Every row comes from one small tree of marks. Brackets hold a mark, then the marks that hang from it, in alphabetical order. Every link used is in the known rows. Which tree was each row made from?
Known rows
(Q A): [ -5  -1  11  -8   4  15  10  -5  12  -4  -5   7  -9   2  -4   1  -4  26
 -24  -3]
(E (M H Q) (V N)): [-13  10   1  36 -29  -9  -7  31 -32   6 -27 -43  14 -26  42 -13   3 -14
 -11 -27]
(Q (A H N)): [ -4  11 -11 -10  32  -4 -15 -26  -3 -19   4  22 -36 -18 -19   8   0  33
 -19  -8]
(E (M (H V) Q)): [ -8  28 -15  49 -35  -7  10  26 -42  29 -12 -29  23   6  13   2  -8 -28
  17  -5]
(M E (H (V N)) Q): [  0  -3   5  27  -6   3  23  37 -31  15 -18 -35   4  13  29   1 -11 -24
  22  25]
(V E): [ 11   1  -7 -17  -1  19  25 -17  16 -21 -20   5  29   5 -17 -30   7  13
 -27  14]
(M (E V) H Q): [-22  20  14   5 -21 -12  14  18 -29  26 -13 -30  15  20  48  15 -23 -29
  17  -7]
(M H): [-14  19 -10  11  -2   7   7  -5 -20   9 -17  -4  10   3   5   0  -4   3
  -6  -1]
(N (A H)): [-24  -6 -15 -14   2  13 -18 -22  20  -8  -9  18  22 -13 -19  -5  -3  23
   2  -7]
(E (M Q) (V N)): [ -9  -1  -3  14 -34  -2   2  25  -4   0 -26 -38  18 -31  23 -24  14   1
 -18 -24]
(M (E (V (N A))) H): [-19 -16  17 -18  10  10 -10  17   2 -14 -28 -20  15 -15  52  -9  -7   2
  13  -3]
(N A): [-13 -14  -7 -28  -8  20  -1  -9  29  -6 -18   3  22  -9 -17 -10   4  26
  -1  -5]
(N (A (H (M (E V))) Q)): [-11 -14   5 -24 -12  -5 -25 -23  32   2  13  15  20 -10   6   2   6  -6
  31  -1]
(H (M E (Q A)) (V N)): [ 21 -35  19  15   1   9  33  52  -3   3  14 -20  -8  19  31   4  -2 -15
  19  30]
(N (A (H V) (Q M))): [  9  -2  -3  -2   0   6 -25 -33  23  -5  11  20   3  -9 -54  -7   8   9
  16   2]
(A (H V) N (Q (M E))): [ 20  27 -15  -5  24 -22  -9 -33  -4   3  24  22 -37   2 -52   6  13  -6
  16  15]
(Q (A H) M): [  1  13   7   9  26   2 -12 -16  -2  -4  24  33 -23  13 -20  11  -8  14
 -27 -15]
(H (M E (Q A))): [  5 -17  18   0 -18  -4  24  30  -1  26  27  -2  -6  41  21  30 -14 -19
   2   5]
(M E (Q (A H N))): [ -5   7   2  -3  12 -24  -6  -5 -11  10  20   9 -38  13  -6  35 -21   1
  -8  -9]
(V N): [ -2 -14 -12  -4   5  20  12   4  12 -16 -25  -9   2 -20  -9 -26  19  29
 -24   8]
(H (M E) (V (N (A Q)))): [ 22 -46   1 -14  -7  15   5  13  37  -8   2  -7   8 -11  -9 -16  25   0
  31  34]

Which tree is each row?
[-14  16   3  13 -22 -12  17  15 -28  35  -4 -18   8  34  20  27 -25 -30
   6   1] | (M E H Q)
[ -3  24  37   1  22  -8   2  11 -23   7  16   5 -21  31  46  22 -24 -19
  -5 -16] | (Q A (M (E V) H))
[ 17  19  -6   2  49  -1  -7 -15 -17 -20  23  26 -41  -4 -29   4   2  18
   4   2] | (Q (A (H V) N) M)
[ -1   1 -13   1 -11 -12  -7 -24  12  20  23  24   1  12 -22  11   9 -14
   8  15] | (A (H (M E)) Q)
[ -3  22 -35   0  29   7   1 -23 -14 -19 -11   9  -8 -25 -27 -18  13  22
  24  18] | (A (H V) N)
[  9   3 -10   0  44  -3   7   3 -15 -11  27  26 -28   7   9  11   1  -2
  35  26] | (Q (A (H (M E) V) N))
[ 12 -11  10 -31 -14  -8 -12 -22  39  15  19  19  -5  16 -41  15   4  -4
  -9  -8] | (N (A (Q (M E))))
[ 13 -45 -13  -8   9  35  13  27  18 -29 -13 -10  25 -24   3 -33  25  18
  31  28] | (H M (V (N A)))
[ 15 -13   5 -24 -18   2 -18 -28  37   4   9  13  -1  -4 -55   2  13  14
 -16 -13] | (N (A (Q M)))
[-25  26  10  -4   3  -2  10   3 -21  11 -18 -11  14  10  47   1 -15 -15
  17  -2] | (M (E V) H)
[ 11   7 -11  13 -39  -5  18   6   1   7 -11 -12  35   8 -13 -17   1 -15
 -34 -10] | (V (E (M Q)))
[-15  21  23  32 -31 -13 -10  22 -31  20  -6 -28   4  -2  49  16 -21 -17
 -12 -38] | (E (M H (Q A)) V)
[ 16 -47 -13  -8  18  25  -6  -2  27 -45  -5  16  34 -19  -7 -36  16  13
 -10  18] | (V E (N (A (H M))))
[-18  10  13 -17 -25  -5  23  10   0  18 -11 -26  17  14  29   3 -13 -13
  13  -5] | (M (E V) Q)
[ 12   2 -34  -3   2 -14 -18 -37   4  -5  16  19 -20 -26 -46   3  31  13
  -1   6] | (A (H M) N Q)
[  2  25  13 -18  48 -19 -15 -15 -11 -14  26  25 -45   3   9  17  -8   4
  -4 -18] | (Q (A H N) (M (E V)))
[ 19 -11  17  39 -17  -4   0  26 -17  -9 -12 -21   3   3  23  -5 -10 -14
 -53 -13] | (V (E (M H (Q A))) N)
[ 11 -22   6 -11   8  -8 -33 -20  33  -4  17  24 -16  -5 -41   4   8   4
 -19  -5] | (V (N (A H (Q (M E)))))
